Each row comes from the steps of one walk. Every step used is in the known rows, and no mark comes twice. Write the walk behind each row, first mark first.
Known rows:
sirof voli palidop disuv: [  2  17  14 -59 -47 -16 -23 -11  -1  23  12 -38 -17  -8  -2 -36 -19   9
 -33 -45   8 -55 -18  -2  24 -11   2 -36  -9 -25   6 -11   2 -59 -52  47
 -28  55  35 -12  26 -18  22 -19  42  15  75   6 -10]
zopeg diti kivi miku: [-49  35 -12  47 -19 -32   6 -78  36 -19   6 -19 -86 -34  32  30 -27  23
  22   4  -4 -35 -39 -24   9 -40  46  44  -4   7   9 -47   0 -33  12   6
  18  52 -62  19 -20  30  40  23 -17 -29   6  77  24]
kivi miku veli sirof voli: [ 14 -60 -21  70 -57  42 -13 -99  26  -3 -32 -37 -16 -49  -2 -42 -43  22
 -34 -30   1 -56 -27  18  -4 -27 -13 -29 -71 -41  21   3  15 -87 -42  85
   8  20  32  34  13 -36  36  -1   3 -52  63  34  -8]
zopeg rada kivi: [-74 -17  22 -54  28 -19 -23 -30 -13 -23  40   4 -31 -39 -42 -39  42  52
 -10   6   8  -7 -28   9   6  72   2   5  67  16  -2 -41 -15 -18   7 -53
  42  25 -17  24  57  20  -3  18 -14 -17  32  36  49]
kivi diti zopeg rada: [-37 -65 -11 -71  48  -4 -69 -20 -36 -69  27  43  -6 -19  -8 -33   4  -3
 -42  38  -9 -23 -15  12   4  18  23 -35  63  26 -18 -11 -26  15 -53 -23
  18  82  40  37 103  -4  -1  18  32 -10 -10  52  25]
zumi ziben kivi miku: [-29 -24 -30  -5 -32 -37   0 -81  -2  10 -28 -27 -10 -19  -3 -23  25  10
 -11  34  10 -63 -49  -8  56 -18  54 -19  21  20  -3  33  44 -29   5   2
  78  -4 -38 -13   4 -27 -14 -23  38   4  11  17  19]
ziben zumi: [-56 -26  11 -10  39 -24  21 -15  -5   2  36  -7 -47 -17 -12   7 -12   0
   6   5   4 -33 -34  -9  37  12  31   0  24   7   8  15 -30 -25  19 -29
  51   4   0   1  21 -23 -16  16  36 -18 -22  24  30]
ziben kivi: [-49   1 -10 -58   0 -47  -9 -45  -3 -11  -4   4  -1 -12 -15 -52 -14  -2
 -18 -16  27 -36 -36 -11  45  17  24 -10  60  32   5  13 -16 -19  24   2
  50  -4 -17  18 -23 -30 -15  -2  10  12  12   2 -10]
zopeg rada kivi diti zumi ziben: [-60 -76   1 -23  23  10 -56 -31  15 -23  19  23 -23 -17   3 -23  93 -14
   2  26  50 -25 -61  16  44  90  24 -64  60  31   3 -16  22   2 -42 -79
  61   1 -73  26 115  66 -23 -50   3 -34  27  27  41]
veli sirof: [-45 -15 -30 -30  -2   5 -10 -39   1 -24 -13  -7  -9 -27 -10 -38 -40  14
 -12  -9  20 -33 -16  -9  13  -8  15  -4 -20  -3  23  13   7 -65 -20   5
  32  12 -12  -2 -19 -28  23  21  -5  -2  37   1  -6]
veli lobiru: [ 10 -33  -5  -7  27  12   6  -8  23 -20  12  -6 -15 -35  -5   4 -52  -9
   9  31  30 -31  -2 -54   6 -26  23 -34  14  -3  31  28 -16   0 -16  -3
  68  46 -18   8  66 -29  -9  14 -23  -6   6  25  -2]
voli palidop disuv lobiru veli diti: [ 48  23  34 -34  -1  21  41  -2  29  17  22   9 -24  -7 -33 -27   9 -40
  -2  33 -35 -25  33 -19  34 -23 -62 -22 -21  -5 -15   8  10 -10 -15  24
 -53  58  12 -80  56   4   2   3  80   7  28 -58  -9]
veli miku zumi ziben kivi: [-48  -3  16 -28  13 -27 -36 -16  19 -41 -45 -28   2 -11 -30 -29  33 -43
  -8  32  10 -52  -7 -41  23  46  54 -57  59  43  45  33   1 -14 -22 -28
  65 -18 -84  15 -42  -6 -68 -30  34 -29   0  -2   9]
palidop disuv lobiru: [-28  39  -2 -36 -25   6  33  -3  36  13  22   3 -18  -1 -14 -64 -55 -28
  11  -1 -20 -44  10  -7  60 -30  13 -53   2  13 -24  19  19 -16  12  -5
 -20  -7   6 -43   5 -32 -19  -3  64  -1  18 -24  28]
miku veli sirof voli palidop: [  0 -19 -15  11 -52  25 -32 -40   0 -13 -23 -50  14 -45 -43 -57   3  19
 -45 -51  11 -52 -33  29 -27  22 -28 -39 -24 -57  28 -15   6 -79 -64  75
 -19  33  50  13 -19 -18  25  -3 -13 -25  95  -2 -12]
lobiru veli miku: [ 11 -28 -17  -4  25  27  11 -24   8 -39 -14  32 -35   8 -16 -22 -46 -27
 -25  17  -9 -16  17 -30  18   4 -12  13 -37  -7  20  19 -18   5 -14 -19
  -8  34 -36  28  82 -30 -28  30 -30 -57 -16  10  14]
sirof voli palidop disuv lobiru veli: [ 66  22  -4 -26 -50  10  16   1  26   8   5  -5   1 -20 -25 -54 -22 -27
 -38 -27 -23 -47  -3  11  36  -6 -45 -54 -19 -13 -29 -12  19 -40 -31  27
 -96  72  91 -21  35 -42   1 -16  43   8  55 -25  -4]
rada kivi diti: [-54 -70 -16 -64  -2  10 -21 -90  71 -33  38   8 -32 -31   2 -20  20  -4
   5  16  27 -31 -12 -18  44  53 -16  -5  -4  14  11 -24  11 -22 -15 -27
  50  30 -62  14  77  18 -25 -23 -15 -20  26  64  36]
rada zopeg diti: [-39  14  21 -14  21  -3 -10 -63   9 -35   4 -11 -44 -73 -11 -28 -32  -1
 -12  10  34 -24 -41  48   7 -46  71  31  52  15   3  -6  -5  20  19 -57
  25  19  -2   3 -68  12  -6  44  10 -13  22  38  -7]
palidop disuv lobiru veli miku: [ 26   2  -8 -23  -4  37  35   9  43  -6 -16  35 -20  24 -32 -57 -64 -54
  -7  29 -54 -26  51 -37  42 -27 -23 -29 -39  -8  -8  29  14   3   2 -14
 -60   0 -22 -37  65 -52 -35  25  29 -41   3 -42  23]
kivi diti: [-28 -54 -22 -53   4  20 -27 -60  38 -42  27  11 -30  -2  20 -14 -25 -25
 -10   8  21 -45 -22  -9  27  -5  15 -26 -18  26  -8  -9   2  -1 -30  -1
  42  37 -39  36  89  -7  -9 -14  10 -27   9  60   5]
voli palidop disuv lobiru veli: [ 57  36  -9 -34 -43  -5  30   3   7   7  10  17 -26  -9 -39 -58 -25 -37
 -14   2 -39 -46  19   8  32 -26 -30 -43 -15 -18 -23  -2  28 -16 -21   1
 -63  50  23 -35  52 -27 -15   8  52   2  24 -41  41]
zumi ziben kivi miku veli sirof: [-17 -42 -41  48 -63 -10 -12 -91  13  -5 -65 -36  18 -33 -36 -59  22   0
 -18  25  -9 -75 -34  14  27 -30  24 -24 -25 -36  15  48  61 -56 -32  36
  75 -54 -40  -5 -28 -26 -11 -28  31 -25  39 -25  31]
zopeg diti: [-66  32   9 -21   9 -14   8 -40  13 -30  21  -9 -54 -62  -5 -23  -3   7
  -6  -1  33 -19 -68  19  10  -1  50  24  32   3 -23 -15 -21 -27  10 -34
  25  27 -25  25 -30  12  -1  30 -28 -24  17  35  19]
palidop disuv lobiru veli: [ 39  21  -5 -17 -12   9  36 -19  40   0   9  32 -21  -8 -33 -60 -56 -52
 -10   9 -32 -43  21   7  58 -36 -17 -31 -21  -9 -33  28  16  -7  -2 -17
 -53  12  11 -21  38 -34 -29  -9  51 -18  -4 -22  22]
zumi ziben kivi: [-59  10 -28 -32  -4 -45 -12 -23   4  -5 -19 -25  16 -12 -29 -42  38  -3
 -22  12  37 -50 -53   3  55  31  47 -19  54  24  -2  42  29 -17   6 -33
  76 -31 -33  -2 -36 -17 -35 -35  25  19  20 -10  11]
ziben kivi miku veli: [   0  -36   -6   24  -42  -19    5 -104    2    5  -20   -9  -22  -22
  -16  -49  -18    0   -5    3  -14  -58  -31    5   23  -30    8  -20
    8   -3   14   14   -3   -4   10   50   56  -11  -25   37   45  -26
  -19   -4   28  -36    4   20   27]
sirof voli palidop disuv lobiru: [  2  34   4 -45 -63   6   2  15  23  22  16 -35  -1 -18 -15 -63 -12  -2
 -21 -38 -18 -51 -13  -3  33  -4  -7 -84  15   3 -21 -17  23 -55 -20  39
 -61  57  75 -41   5 -48  13 -23  57  10  86 -20  -1]
ziben kivi miku zumi: [ 14 -36  23 -17 -25 -51 -19 -96   7 -23 -16 -13 -39 -40  21 -22 -25 -15
   3   1   3 -65 -20 -18  21 -11  34 -57  49  58  24  -7 -19 -26  -6  36
  67  39 -25  65  -6  -8 -16 -14  60  -9 -22  47   8]
voli palidop: [-23  10 -15 -46 -18 -12 -14  -9 -32 -11  20 -15 -34 -15  -6 -30 -10  24
 -10  -9  16 -38 -21   1   0   3  14 -21   8   9  10 -30   5 -16 -25  11
  25  72  -1   0  41  -5   2  24   8   5  29  17  25]
ziben kivi diti: [-34 -48 -26 -77  -5 -28 -41 -75  36 -41  -2  11   3   4  11 -40  10 -31
 -10  -2  15 -46 -37 -18  56  25  12 -24  32  35 -12   1  -6   0  -9   4
  56   6 -30  17  36 -26 -16 -19  14  -3   7  29 -15]
palidop disuv: [-34  27  12 -46 -13  -8  -2 -28  18   7  10   4 -42   2  -3 -48 -53 -16
   2   2   2 -48  -8  -6  44 -43  22 -10 -22 -14   8  21   5 -25 -22   3
  11  -4 -29 -16  26  -8  -8  -8  54  -3  14  -4  10]
sirof voli: [-19 -15  -6 -16   5   7 -18 -35  22  -5  16 -27 -12 -26   1 -32 -27  16
 -38 -34  41 -29 -39   3  25  20  15 -21  11  22   1   0 -17 -48 -13  11
   2  45  43  48   8 -28   9 -17  -4 -10  48  45 -25]
disuv palidop: [-33  21 -25 -54  18 -32   8  -8 -12  17  19  12 -45 -33 -34 -25 -51  13
  -6 -15  11 -35 -26  26 -14   1 -14   6  19  15   0 -14  -7  16 -24 -10
  30  12  -1  35  85 -22  -9   2 -12  10  10  19  35]

Which walk is each row?
[-16 -66  22  22  17   0   2 -61   5  51 -40   5 -21  -7  29   0  49 -25
  15  36  42 -25 -39 -27  66  -6  23 -48  45  45  21  58  18 -17   5  25
  79   1 -68 -26  33  39   5 -32  75   8  -5 -17 -47] -> veli diti zumi ziben kivi miku
[-47 -66 -56 -82  10 -36 -55 -39   9 -36 -23  10  49 -12 -19 -35  45 -41
 -38  54  18 -61 -25   4  59  37  36 -36  58  21 -15  52  24  -4 -39 -28
  68  10 -14  -5   1 -10 -51 -41  50  24  -8  11  13] -> zumi ziben kivi diti zopeg
[ 56   6  33 -12   4  22  20   2  51 -30 -17  23 -34   1 -29 -45 -60 -91
   3  28 -53 -41  59 -32  22 -11 -16 -68 -18  14  22  17 -10  -5 -31 -17
 -53  21 -31   2  29 -29 -58  -8  59 -54 -26 -23  30] -> palidop disuv lobiru veli miku zumi
[ -75   14    3   -9    0  -48  -15  -29   -2   -2  -27    5  -19  -50
   -6  -43   57  -36   -8  -16   75  -22 -106   25   60   43   70  -33
  102   23   -3   40    2  -23   15  -53   50  -39  -54   17  -68   44
  -24  -28   -1    6   12  -23   -7] -> zopeg diti zumi ziben kivi
[-38  38  20  73 -10 -43 -11 -77  55 -39  -9 -62 -86 -61  21  42  35  -2
  19  34  12 -64 -41 -12   0 -11  87  -6  15  26  21 -43  25 -51 -33 -27
  44  40 -97  42 -64  66  -1 -31  15 -46 -16  84  47] -> zopeg diti kivi miku zumi ziben
[ 34 -38 -28   0  -5  14 -22 -53  33 -26 -24   2  11 -44 -23 -33 -35  -4
 -64 -34  29 -27 -25  17  18  10 -25   5 -43 -21  15  14  -3 -90 -38  20
 -28  40  59  43  -6 -42  28  -5 -29 -10  45  15 -36] -> lobiru veli sirof voli
[-46 -35 -40 -50 -11 -25 -41 -59  40 -31 -15 -14  23   6  -5 -26  52 -39
 -19  32  32 -64 -58  -6  63  24  42 -33  26  28 -14  24  36   0 -28 -21
  76 -18 -54   9  16 -19 -37 -60  21  -5  24  27  -1] -> zumi ziben kivi diti
[ 16 -14 -27   4  16  52  43   2  33 -38 -10  32 -19   0 -32 -45 -43 -33
 -16  28 -27  -8  31 -31  25  12 -19 -28 -12  24  -8  12   5   1  23 -26
 -39  39  -3 -14  60 -59 -36  39 -12 -52  -9  -9  29] -> disuv lobiru veli miku
[ 30 -69 -15  63 -27   1   8 -68  27   0 -41 -39   5 -48 -26 -11  10 -20
  -1  52   4 -78 -23 -29  17 -47  31 -55  -1 -32  30  55  33   6 -22  27
 105 -31 -45  -1  52 -28 -43 -36   7 -29   6   1  20] -> zumi ziben kivi miku veli lobiru
[ 54 -18  -8 -45 -54  -8 -39 -32  11  -4 -31  -9   9 -25 -27 -34 -33  -7
 -58 -40  -8 -53 -11  13  19 -19 -43 -12 -70 -70  20   6  19 -95 -77  52
 -66  49  45 -10   6 -27  46 -12   8  13  73 -36 -33] -> lobiru veli sirof voli palidop disuv
[-14 -34 -17  49 -47 -19   1 -84  11  10 -35 -31 -12 -27 -26 -44  28  -5
 -14  25  -3 -73 -45  17  34 -15  37 -26  -3 -15   2  34  44  -7 -11  13
  80 -40 -54  16  26  -9 -43 -41  42 -41  13   7  38] -> zumi ziben kivi miku veli
[ 30 -40  34  18  62  30  14 -21  21   3   4  59 -58 -13  12   2 -16 -53
  -4  11  41   2  10  -5  41   9 -42  -9   9  19  23  46 -42   6 -14  -2
   5  44 -29  33  87  46  -1  -4  33  -6 -29  -8 -55] -> lobiru veli diti zumi
[-55 -59 -31 -89  25 -45 -85 -22 -39 -57 -10  20  46  -5 -38 -46  81 -15
 -59  56   2 -44 -49  13  34  54  50 -41 110  31 -29  24   6  12 -35 -47
  58  21   2  12  49  -9 -27 -23  43  14 -10   7  22] -> zumi ziben kivi diti zopeg rada
[-29  15   3  57  -8 -26  -6 -99  32 -26 -15 -19 -82 -54  27  26 -52  11
  12  12  -2 -39  -9  11   5 -84  76  59   9  18  24 -43  18   9  19 -14
  19  52 -41  -6 -51  29  36  40  12 -17   9  77  -5] -> rada zopeg diti kivi miku
[ 26  12  32 -20  26  36  46 -25  71  15  17  29 -25  -2 -26 -33 -15 -53
  -1  46 -28 -17  41 -25  57 -30 -46 -16 -29   5 -20  39   6  -9  -2  -3
 -37  24  -2 -52  41  -1 -14  -2  81  -9   1 -45 -25] -> palidop disuv lobiru veli diti
[ -4  19  21  22  62  -5  14 -32  65 -19   9  11 -55  17  -3  40  -5 -16
  -1  19   0  -9  35 -45  28   6 -45  66 -12   6  22   2 -17   5 -12   3
   6  55 -57   6  36  35  18  -6   4  -6 -19  35 -42] -> lobiru veli diti kivi
[-16  -1 -10  92 -29  -7  11 -78  40  -4  -3 -24 -71  -5  12   3 -42   9
  21  -1 -34 -58  17 -21   2 -39  -1  12 -47 -21  30 -28   6  -4 -18  40
  32  19 -65  37  65  17  11  -9  17 -54   0  67  35] -> diti kivi miku veli
[  5 -22  11  36 -14 -11 -13 -66  15 -15  -5 -43 -57 -51  15   3   2 -11
   2  35  27 -73 -20   7   9 -26  60 -61  -7  36  21   2  36 -29 -43  -6
  69  44 -57  49  17  22 -30 -40  67 -39 -16  63  53] -> kivi miku zumi ziben
[ 19 -42  37 -39 102   4 -23  -5 -43 -38  17  51 -16 -24 -44  -9  26   5
 -53  64  -9  12  16   8  -9  25 -26  20  55   8 -10  21 -53  14 -33 -18
  -5  94  45  25  88  21   2  34  37   1 -38   6 -20] -> lobiru veli diti zopeg rada
[-33   8  22 -22   4 -55 -30 -42  21 -25 -19 -41  -1 -33 -27 -34  44 -36
 -17  12  37 -63 -37   7  33  47  51 -52  81  46  21  22   4 -23 -23 -28
  82 -22 -54  47 -69   9 -61 -57  56  -1  -3  14  16] -> miku zumi ziben kivi
[-13 -44 -21  21 -31 -28  -6 -59 -13  25 -43   9 -23 -14  29 -30   7 -27
  -1   5  42 -49 -54   0  69  -2  54 -60  45  32  20  51  30 -22   6   3
  70 -12 -50  11  23   9  -8 -29  51   1  -8  -8  -2] -> diti zumi ziben kivi miku
[-44 -23  40  33  32   9  -1 -30  29  31 -29  -1  -5 -11 -31 -42  72 -51
   7   9  49 -31 -36   2  50  43  -9 -51  59   3  29  79  -7  13 -23   5
  70 -61 -74  -6   3  58 -51 -60  65 -19  11 -46 -41] -> miku veli diti zumi ziben kivi
[ 23   4 -25   5   2  13  43 -11  27 -27  15  26 -15 -33 -29 -50 -29 -28
 -26  16  -3 -22   2  14  37   2 -25 -27   7  28 -28   8   7  -4  12 -36
 -24  42  36  10  39 -39 -31   7   7 -20 -12   5  26] -> disuv lobiru veli
[  -2   15  -15  -48  -73   12   -8    8   19   10  -18  -35   31  -20
  -28  -74  -26    5  -27  -46  -21  -48   -3  -11   27   -1  -16  -78
  -12  -17   -2   -7   32 -108  -31   59  -64   48   75  -68  -47  -52
   44    7   43   22  107  -49  -14] -> veli sirof voli palidop disuv lobiru
[ -1 -11  59  50  32  -6  -7 -78  71 -11  12 -32 -95 -15  43  56 -14  -3
  38  34 -18 -40  39 -71  -2 -23   3 -14  -1  52  52 -39 -25 -25 -32  54
  57  85 -91  33   7  57  28 -10  69 -23 -21  77 -25] -> veli diti kivi miku zumi
[-11 -79  39 -41  22 -40 -46 -63 -43 -34  21  12 -50 -90 -19 -15  12  28
 -16  58 -27 -26  12  11 -15  42  14 -44  86  33  24 -45 -32 -24 -35 -14
  43 102  12  63  47  40 -17  13  63 -13 -35  64  78] -> diti zopeg rada kivi miku zumi
[ 53 -30 -29 -16 -35   4 -33 -32   2 -23 -30 -13  14 -39 -25 -26 -12   9
 -74 -38  20 -36 -21  18  -7  21 -36 -10 -31 -35  16 -15  13 -92 -60  44
 -38  81  68  18   0 -32  43   5 -33   1  69   1 -28] -> lobiru veli sirof voli palidop
[-40  29   1  94 -32 -15  13 -97  48 -26  -2 -32 -84 -47  11  10 -10  11
  24   1 -20 -50 -32   0 -14 -37  26  42 -28 -28   7 -44  -4 -19  -8  22
  15  21 -63  51   1  42  12  16 -21 -66   4  71  44] -> zopeg diti kivi miku veli
[-17  34   5 -64 -42 -26  -9  -4 -20  14  16 -13 -45  -1  -9 -34 -22   3
   0 -14  -8 -57  -1  -3  22 -34  13 -24 -13 -23  11  -4  14 -24 -42  19
  -1  37 -17 -32  43   0   8   4  53   6  37 -18  21] -> voli palidop disuv
[-34 -63  -8 -17 -25  -5  20 -97  17  11  21  -8 -63 -54   7 -16 -10  38
  15  23   6 -31 -10 -16  36   7   7   2 -14  10  18 -28  21 -42  14  -1
  55  47 -34   7  56   8  -4  15   5 -16  18  51  60] -> rada kivi miku
[ -26  -29  -18  -15  -15   21  -32  -45   21  -18  -17  -27   16  -33
    0  -39  -29   19  -48  -44   41  -33  -31    0   14   13    2  -22
  -15   -4   14   11    0 -103  -28   38    9   27   46   26  -43  -41
   37   -4  -15    2   68   12  -37] -> veli sirof voli
[ 22 -33  11  41  13  28  13 -21  30 -26   3  -9 -19 -45 -27 -19 -40 -27
   4  22  16 -43   4 -23 -12 -27  -4 -42  -8 -40  31  38 -18  19 -38  19
  65   5 -19  17  74 -20 -35  -1 -23 -49   9  22  13] -> miku veli lobiru
[-60 -63   8 -72  26   2 -52 -66  27 -51  45  14 -23 -27 -15 -24  65  20
  -7  21   8 -17 -30  -1  15  73   0 -10  37  28  -9 -59  -6  -3 -17 -47
  48  31 -34  25 109  22  -1   0 -17 -34  31  62  39] -> zopeg rada kivi diti
